Each row was made from one small tree. The marks that hang from a mark follow it in brackets, in the order of their numbers. Every link used is in the known rows. Write each row's tree.
Known rows:
Z_821(Z_52): [ -5.0 -12.4  -1.3  -2.0  -2.3  -2.6 -10.8  11.9   2.9  -4.0  -5.5   2.2
   0.0  21.7   7.3  -1.1  -1.4   2.7 -13.2  -1.3   5.6  12.4  -5.4   9.4]
Z_374(Z_52(Z_448(Z_319) Z_821)): [ -9.1 -20.6  -8.4  -4.5  23.6  -7.1 -29.3  -6.3   2.5 -11.9 -19.9   0.8
 -11.5  -0.7   3.6 -32.3  -1.1   5.1  -0.5 -11.8   4.0 -11.9 -31.1  32.5]
Z_180(Z_319(Z_448(Z_52(Z_374) Z_211))): [-14.7 -41.4 -10.7  -4.3  -8.0  -5.0 -10.5   2.7   0.8  12.6  -0.9 -28.4
   8.4  32.1   2.2  13.1 -11.6   0.7 -13.2 -14.9  -0.3  -7.6 -42.0  22.2]
Z_52(Z_374 Z_448(Z_211) Z_821): [-13.7 -23.5 -16.5  -6.3   9.2   1.5 -23.2 -16.5   4.7  13.9 -15.0  17.7
   0.2  -9.9   9.9 -24.7  -5.4   7.8  -1.5 -37.6   9.2 -27.5  -6.3  27.1]
Z_180(Z_319(Z_448)): [ -7.1 -27.4  -4.4  10.0  14.4  -3.4  -9.3  22.4   0.1   9.6   4.0 -16.9
   4.3  21.8   1.5  -3.7  -8.3   1.4 -14.9 -13.4 -11.7   7.0 -65.7   5.2]
Z_448(Z_211): [  3.2 -18.9 -10.3  -2.9   7.3  -3.8  -4.7 -10.4  12.0  10.0 -11.3   2.6
   4.3  13.0   7.3   1.6  -1.0   2.6  -8.3  -9.5  -0.3 -18.0 -14.4  14.2]
Z_713(Z_678(Z_448(Z_211 Z_319))): [  1.1 -53.9 -25.9   3.7   6.6  -8.7   0.4 -24.4  14.8   8.6 -15.6  -5.9
  -8.5  36.1   8.5 -21.0 -14.8  -2.7 -12.3 -23.2  -3.3 -21.2 -17.1  35.1]
Z_52(Z_374 Z_448(Z_211 Z_319) Z_821): [-14.8 -36.3 -20.7  -7.9  11.6  -1.0 -28.7 -12.3   3.4  11.5 -22.0  13.5
  -5.6   5.3  10.2 -27.3  -7.4   5.2  -0.5 -26.7   9.7 -33.5 -30.1  38.9]
Z_319(Z_448(Z_52(Z_821))): [-16.9 -21.7  -0.4   2.5   8.9  -8.9 -11.2   2.6   2.7  -8.0  -8.2 -16.4
  -5.8  12.8   6.8 -11.8  -4.0   3.9  -7.8  -1.4 -15.4 -12.6 -22.9  14.3]
Z_821(Z_52(Z_374 Z_448(Z_211 Z_319))): [-11.3 -38.1 -15.7 -10.6  -3.8   2.2 -23.1  -3.8  -5.1   7.9 -18.6   3.3
  -2.8  27.1  10.1  -1.8  -8.5   4.1  -7.3 -12.5  24.9  -7.6 -26.0  37.0]
Z_319(Z_180 Z_448(Z_52(Z_374))): [-24.8 -22.9   3.8   9.1   2.3  -4.6 -17.7   1.1   1.0   9.2  -6.7 -30.4
   1.9  11.6   6.8  -6.2  -5.7   9.4 -10.2  -3.1  -2.1 -12.5 -15.5   6.4]
Z_448(Z_211 Z_319): [  2.8 -34.5 -13.5  -6.5  11.1  -7.7  -9.1  -7.1  13.9   7.5 -18.8  -3.3
  -1.8  28.5   7.7   2.8  -2.8   0.1  -7.6  -0.3  -0.7 -19.0 -41.8  27.6]
Z_374(Z_52(Z_821)): [-11.5  -3.5  -3.3  -5.2  14.5  -8.3 -19.2  -6.5  11.9 -13.4 -12.4  -0.6
  -4.8   1.3   2.3 -33.0   3.2   5.4  -6.3  -8.9  -5.5  -7.9 -15.4  13.8]
Z_448(Z_52(Z_821) Z_211 Z_319(Z_180)): [ -1.0 -52.3  -9.3  -6.7  -6.0 -15.1 -15.8 -19.5  13.3   3.5 -20.0 -20.1
 -10.5  20.5   8.6 -23.0   5.6   7.3   0.1   7.2 -10.1 -36.2 -16.8  33.2]
Z_448(Z_52 Z_319): [ -5.1 -33.6  -5.0  -2.8   7.1 -13.0 -14.8   3.3  13.5  -3.7 -16.2 -17.1
  -0.3  21.6   7.3  18.4  -2.1  -2.7  -5.1   8.5  -2.2  -9.7 -12.1  25.0]
Z_821(Z_52(Z_374 Z_448(Z_211))): [-11.2 -21.1 -12.3  -8.6  -6.1   4.5 -17.9  -6.0  -6.9   9.0 -10.9   9.4
   1.7  12.9   8.9   0.7  -5.9   6.7  -8.5 -21.8  23.4  -4.9  -0.1  25.1]
Z_52(Z_374 Z_448(Z_211 Z_319(Z_180))): [ -8.4 -43.6 -13.6   1.4   8.7   0.6 -28.6 -14.2  -0.4  23.9 -20.0  -6.0
  -1.5   5.4  10.0 -18.2  -4.8   9.2  -0.9 -19.3  13.3 -33.3 -25.4  29.0]
Z_713(Z_678): [ -3.5 -25.9  -7.7   4.1  13.9  -1.2  -9.1  -5.5  12.4   8.2  -8.3  -4.3
  -5.2  24.5   7.1  -3.9  -4.2   0.9 -13.5 -13.3  -5.9 -10.7   0.7   8.2]
Z_374(Z_52(Z_448(Z_319(Z_180)) Z_821)): [ -8.5 -26.8  -3.9   2.1  17.7  -7.8 -29.8  -9.1   0.3  -4.3 -18.5 -14.0
 -15.0  -4.1   3.5 -48.4   4.2  11.0   2.0  -6.3   0.7 -19.5 -27.6  26.2]
Z_678(Z_448(Z_52 Z_319(Z_180)) Z_713): [-11.6 -47.7 -16.4  21.2  -2.3 -19.1 -13.8 -10.8  17.3  -2.5 -14.8 -29.6
   9.7  16.1   4.4 -28.0  -7.7   2.7  -8.9  -2.7  -4.8  -8.9  -3.2  25.9]
Z_713(Z_678(Z_448)): [ -5.1 -31.5 -16.0  11.5  11.1  -4.1  -2.9 -15.1  14.3   5.6  -6.5   1.0
  -2.0  14.6   7.7 -20.8 -12.5  -0.2 -13.9 -32.4  -5.7  -7.2  12.4  15.5]
Z_180(Z_319(Z_448(Z_52(Z_374 Z_821)))): [-27.6 -34.5  -7.3  -0.4  -1.6  -5.9 -20.3  13.9   2.0   2.7   0.0 -19.9
   1.5  18.1   4.3 -11.0 -11.0   2.1  -9.7 -20.2  -8.1  -1.8 -42.3  18.0]
Z_180(Z_319(Z_448(Z_211))): [  0.1 -37.0  -9.4   2.9   5.0  -4.0  -1.7   7.8   1.4  15.6   1.5 -19.5
   4.4  29.6   0.2  -1.9  -8.4   2.3 -13.6 -13.4  -9.0  -6.5 -68.4  13.8]
Z_448(Z_52(Z_374 Z_821) Z_319): [-24.3 -33.1  -9.6  -9.9   3.0 -10.0 -29.7   0.0  14.7  -4.5 -18.1  -4.1
  -4.0  15.4  11.8 -11.5  -5.0   1.5  -3.3  -7.2  -0.1 -16.1 -11.7  30.0]
Z_374(Z_52): [ -6.9  -0.8   0.2  -1.7  15.4  -7.2 -15.6  -4.1  10.0  -9.6 -10.4  -9.4
   1.1   5.9   0.6  -9.6   1.0   3.8  -9.4  -2.6   3.1  -0.6 -12.2  11.1]

Which tree is each row?
[-22.8 -30.9 -14.2  -0.6  20.8  -0.1 -34.8   2.2   4.5   7.5 -20.0  16.3
  -5.3  -4.8  11.2 -27.5  -7.2   6.1   0.2 -25.6   7.0 -18.1 -30.7  28.6] : Z_52(Z_374 Z_448(Z_319) Z_821)
[-29.2 -24.8   2.6   6.6  -0.8  -6.0 -24.6  -3.1   0.5   3.6  -8.1 -22.5
  -5.4   4.9   8.0 -32.8  -4.2  11.1  -6.8  -8.7  -9.3 -18.6 -18.0  11.4] : Z_319(Z_180 Z_448(Z_52(Z_374 Z_821)))
[ -4.3 -25.8  -3.6  -0.3   2.4  -9.6  -0.8  -8.2   3.9   2.5  -9.6 -24.7
   1.1  25.4   4.0  17.8  -5.4   2.1 -11.0   3.2  -5.0 -19.2 -24.8  19.5] : Z_319(Z_448(Z_52 Z_211))
[-13.1 -43.6 -22.7  -2.6  -9.7  -6.8  -2.5 -35.4  15.9   8.7 -11.7 -13.3
   1.1  27.3   8.5  -2.8 -15.6  -1.4 -12.3 -32.3   4.5 -24.0  31.7  31.4] : Z_713(Z_678(Z_448(Z_52(Z_374) Z_211)))
[-15.9 -37.0  -4.4   3.3  -0.4   1.6 -32.2  12.7  -6.6  10.0 -13.8  -4.6
  -7.8  10.6   9.5 -20.1  -3.5   9.7  -6.0  -9.0  21.3   1.2 -18.9  21.5] : Z_821(Z_52(Z_374 Z_448(Z_319(Z_180))))
[-16.1 -26.7 -12.0 -13.3  -8.4  -6.7 -15.7 -19.2  14.5   2.7 -15.9  -0.8
   3.2   8.6   8.6 -10.1  -2.5   4.9  -4.9 -14.5   1.0 -27.0  11.1  27.2] : Z_448(Z_52(Z_374 Z_821) Z_211)
[ -6.4 -40.2 -29.8  12.9   6.0 -13.9  -7.5 -17.6  20.0   1.3 -19.1  -6.9
  12.7  22.0   4.3 -29.3 -13.0   0.2 -11.3 -13.7   0.2 -13.8 -41.4  34.2] : Z_678(Z_448(Z_211 Z_319) Z_713)
[ -4.1 -49.1 -25.5  17.4   1.3 -14.1 -10.4 -23.4  16.8  10.2 -17.3 -17.5
   9.7  16.9   4.5 -47.9  -7.1   4.5  -9.5 -10.2  -3.7 -21.5 -34.6  27.6] : Z_678(Z_448(Z_211 Z_319(Z_180)) Z_713)
[  0.9 -40.5 -22.5   4.4   3.7  -5.5   2.6 -28.6  15.5  10.6  -8.8  -2.6
  -1.1  24.6   7.1 -16.9 -12.9   0.3 -13.7 -32.5  -4.1 -20.1   8.5  23.5] : Z_713(Z_678(Z_448(Z_211)))
[  0.9 -62.6 -23.2  -0.6  -4.1 -13.5   1.5 -29.5  16.4   2.5 -17.5 -19.7
  -7.8  43.5   7.4   0.5 -12.7  -3.6 -10.2 -10.1  -2.4 -23.9   8.7  40.9] : Z_713(Z_678(Z_448(Z_52 Z_211 Z_319)))
[ -1.9 -42.8  -0.6   3.0   2.9 -12.7 -17.1   1.5   9.7   4.2 -15.4 -27.1
  -3.5  17.1   8.2   1.8   4.0   4.5  -4.2  13.8  -5.3 -16.4 -10.8  20.3] : Z_448(Z_52 Z_319(Z_180))
[ -3.3 -30.9 -13.8 -12.5  13.2  -8.4 -21.1 -19.8   3.7  -6.8 -23.5  -3.2
 -12.2   7.8   2.8 -30.0  -2.0   6.1  -0.2  -9.9   5.6 -24.7 -34.8  41.0] : Z_374(Z_52(Z_448(Z_211 Z_319) Z_821))
[-10.5 -49.3  -8.8  -6.1  -8.0  -8.7 -20.8 -16.2  10.8  14.1 -19.2 -26.2
  -1.2  26.9   8.5  -0.8  -0.6   5.4  -4.2   2.8   4.0 -29.0 -14.5  29.2] : Z_448(Z_52(Z_374) Z_211 Z_319(Z_180))
[-18.5 -30.0  -9.1  -3.9   5.6   2.3 -30.3  12.5  -5.8   2.2 -15.2   4.2
  -4.7  15.5  10.6  -3.0  -8.9   4.3  -6.9 -12.5  21.4   3.5 -18.8  28.9] : Z_821(Z_52(Z_374 Z_448(Z_319)))
[ -2.9 -15.8  -9.9  -8.3  13.6  -5.6 -16.2 -25.6   2.1  -3.6 -16.6   1.7
  -6.5  -3.1   1.3 -28.1   1.3   8.3  -1.4 -18.3   4.4 -23.8  -9.4  29.8] : Z_374(Z_52(Z_448(Z_211) Z_821))
[  7.9 -45.8 -10.0   1.4  11.6  -3.8 -17.7 -14.4   1.1  19.1 -18.3  -7.8
  -4.8   9.5   7.9 -16.2   0.7   7.0  -1.3  -9.3   4.4 -32.4 -34.8  26.8] : Z_52(Z_448(Z_211 Z_319(Z_180)))
[  4.9 -43.6  -8.2   0.5   4.7  -7.7 -12.0 -10.9  11.6  14.1 -18.0 -13.7
  -3.7  22.0   7.7 -15.9   2.2   6.6  -5.3   5.0  -3.4 -27.5 -39.0  21.0] : Z_448(Z_211 Z_319(Z_180))
[-15.9 -14.3  -6.5  -2.3   3.0   5.8 -23.7  10.1  -7.0   4.7  -8.4  10.3
   3.1   0.4   9.8  -2.0  -8.5   6.2  -9.5 -22.2  21.8   5.4   5.6  15.7] : Z_821(Z_52(Z_374 Z_448))
[ -3.1 -34.6   2.3   5.6  -2.2  -9.5  -1.9 -13.8   0.9   9.8  -8.1 -34.1
  -0.8  23.3   4.3  -2.8  -0.3   7.4  -9.0   5.7  -9.9 -22.8 -23.9  14.2] : Z_319(Z_180 Z_448(Z_52 Z_211))
[-24.7 -24.6  -9.5  -6.9  -2.3  -6.7 -13.6 -15.5   5.1   1.8 -12.9 -13.3
  -2.3  20.9   6.9 -15.1  -7.8   4.8  -8.8 -12.0  -4.2 -24.9 -23.6  23.7] : Z_319(Z_448(Z_52(Z_374 Z_821) Z_211))
[ -6.5 -34.3 -23.4   6.7  -7.6 -15.8   1.0 -26.7  19.1  -2.8 -12.6 -16.4
  18.2  12.7   2.6 -10.8  -9.8  -0.4 -11.7 -15.9  -1.3 -11.7  12.3  28.0] : Z_678(Z_448(Z_52 Z_211) Z_713)
[ -7.4 -47.8 -20.3  10.0  13.4  -8.1 -11.7  -7.1  14.7   3.0 -12.8  -6.5
  -8.6  27.6   9.4 -22.0 -14.7  -1.7 -12.1 -22.5  -4.2  -8.0 -16.3  25.9] : Z_713(Z_678(Z_448(Z_319)))
[ -7.5 -35.6  -1.8   4.1   3.1  -9.2  -7.8  20.6   0.8   4.1   3.4 -30.2
   7.0  25.8   1.1  17.5  -7.7   0.3 -13.8  -6.3  -9.7   5.5 -41.3  12.4] : Z_180(Z_319(Z_448(Z_52)))
[ -2.9 -45.5 -14.4 -12.6  -2.8 -13.9 -10.7 -15.6  14.7  -2.6 -20.6  -8.8
  -6.7  24.4   7.9  -5.0   0.8   1.0  -2.6   5.7  -9.1 -27.6 -17.6  37.9] : Z_448(Z_52(Z_821) Z_211 Z_319)
[  3.6 -38.0 -13.6  -7.0  -0.7  -2.7 -12.7  -1.4  -3.2   3.3 -16.7   0.6
  -7.4  30.8   8.5   2.3  -4.5   2.6  -7.1  -3.0  15.9  -5.7 -25.0  35.6] : Z_821(Z_52(Z_448(Z_211 Z_319)))
[-24.8 -16.7  -0.6   4.1   6.1  -3.4 -19.4   3.1   2.6   2.9  -7.3 -20.8
   4.4  13.9   6.7   9.9 -11.5   4.3 -11.0  -9.2   1.7  -2.4 -17.8  12.7] : Z_319(Z_448(Z_52(Z_374)))
[ -5.2 -36.3 -13.4   8.5   1.8 -11.0  -1.1 -17.3  14.6  -0.3  -6.8 -12.8
  -1.3  22.0   7.5   1.0 -11.1  -1.9 -11.9 -22.7  -5.2  -9.3  37.1  23.3] : Z_713(Z_678(Z_448(Z_52)))
[ -2.9 -26.0  -0.6   3.4  21.4  -5.9 -27.3  -7.1  -2.0   1.0 -17.8 -21.0
  -8.2   3.0   2.5 -23.1   3.0   8.5  -1.2   0.1   7.3 -11.3 -28.3  23.3] : Z_374(Z_52(Z_448(Z_319(Z_180))))
[  0.2 -23.9 -14.1  -4.0  13.1  -2.3 -14.5 -17.8   3.6   9.3 -15.0  14.9
  -1.4  -5.9   7.6 -20.4  -1.6   6.7  -1.3 -24.6   0.0 -26.9  -8.5  24.9] : Z_52(Z_448(Z_211) Z_821)
[  3.6 -34.0  -7.9  -2.7  12.4  -6.7 -19.0 -23.7  -0.8   6.5 -21.2 -20.8
  -8.9   9.9   1.4 -23.2   2.6   9.5  -0.9   3.0   9.0 -26.7 -31.2  29.6] : Z_374(Z_52(Z_448(Z_211 Z_319(Z_180))))
[-18.6 -24.9 -18.4  12.4  -1.3 -17.0 -10.8 -14.1  19.7 -11.9 -10.0  -4.7
  10.5  -1.8   5.2 -36.8  -9.1   1.0  -8.8 -22.6  -8.5  -6.3  18.9  24.3] : Z_678(Z_448(Z_52(Z_821)) Z_713)
[-11.6 -24.4  -9.8 -10.3  -7.4  -5.4 -11.9 -16.7  10.4   7.2 -13.5  -8.5
   8.3  18.3   7.6  16.8  -4.7   2.5  -7.8 -11.1   7.5 -20.0   6.0  23.0] : Z_448(Z_52(Z_374) Z_211)
[ -6.3 -45.4  -9.5  -6.2  -7.1 -11.3  -4.1   0.4   3.1   2.8   0.0 -23.2
  -2.9  29.5   1.8  -7.4  -5.3   1.9  -9.9 -10.4 -15.2 -15.3 -45.2  23.7] : Z_180(Z_319(Z_448(Z_52(Z_821) Z_211)))
[ -4.5 -38.7  -6.8   7.2  18.0  -5.4 -28.1  -0.2   2.1  10.4 -17.1   3.6
 -10.8  -6.7   9.6 -40.6   2.2  10.9   2.2 -12.1  -4.3 -25.2 -27.8  22.6] : Z_52(Z_448(Z_319(Z_180)) Z_821)
[ -8.6 -22.5 -15.7  -2.5  11.0   3.8 -20.3 -14.7   2.4  18.8 -13.7  10.5
   7.5  -6.6   9.8  -1.9  -7.5   5.4  -5.8 -30.7  15.0 -22.7  -5.7  22.5] : Z_52(Z_374 Z_448(Z_211))
[-15.9 -27.9 -11.8   1.6  20.8   2.1 -35.1   3.9   2.5  13.1 -18.8   7.1
  -0.1   1.6  10.6  -1.9  -8.9   2.6  -3.3 -22.9  15.7  -9.3 -25.3  26.6] : Z_52(Z_374 Z_448(Z_319))
[-12.2 -30.5 -17.5  -2.4  -8.8  -9.2  -5.6 -25.8  11.1   3.6 -12.1  -4.9
  11.5   7.3   8.8   0.7 -11.3   1.9  -9.4 -28.8   7.0 -17.8  18.0  28.5] : Z_678(Z_448(Z_52(Z_374) Z_211))
[-12.9 -33.0 -23.7  19.6  13.1 -13.6 -15.7  -5.5  18.6  -2.7 -15.4  -5.8
  12.2  10.6   4.9 -32.0 -12.9  -0.8 -12.2 -16.2  -2.7  -3.0 -34.4  24.4] : Z_678(Z_448(Z_319) Z_713)
[-20.0 -38.3  -9.6   4.3  14.7  -0.4 -39.9   0.2   3.1  14.2 -18.3   3.9
  -8.3 -10.0  10.9 -45.4  -2.0  11.5   1.3 -23.8   3.2 -26.5 -21.9  23.1] : Z_52(Z_374 Z_448(Z_319(Z_180)) Z_821)
[ -2.1 -38.9 -10.8  14.3  10.4 -11.8 -15.1  -4.6  11.6   7.8 -12.0  -8.5
   0.6   5.0   9.5 -36.2  -5.5   4.5  -7.5 -17.0  -6.1 -11.6 -29.8  17.7] : Z_678(Z_448(Z_319(Z_180)))
[ -3.3 -29.8 -10.3 -11.9  -3.5 -11.7  -5.6 -19.3  13.5  -2.7 -14.1  -1.7
  -0.1  14.0   6.9  -5.7   2.5   2.0  -3.5  -2.9  -8.2 -27.6   6.0  25.0] : Z_448(Z_52(Z_821) Z_211)
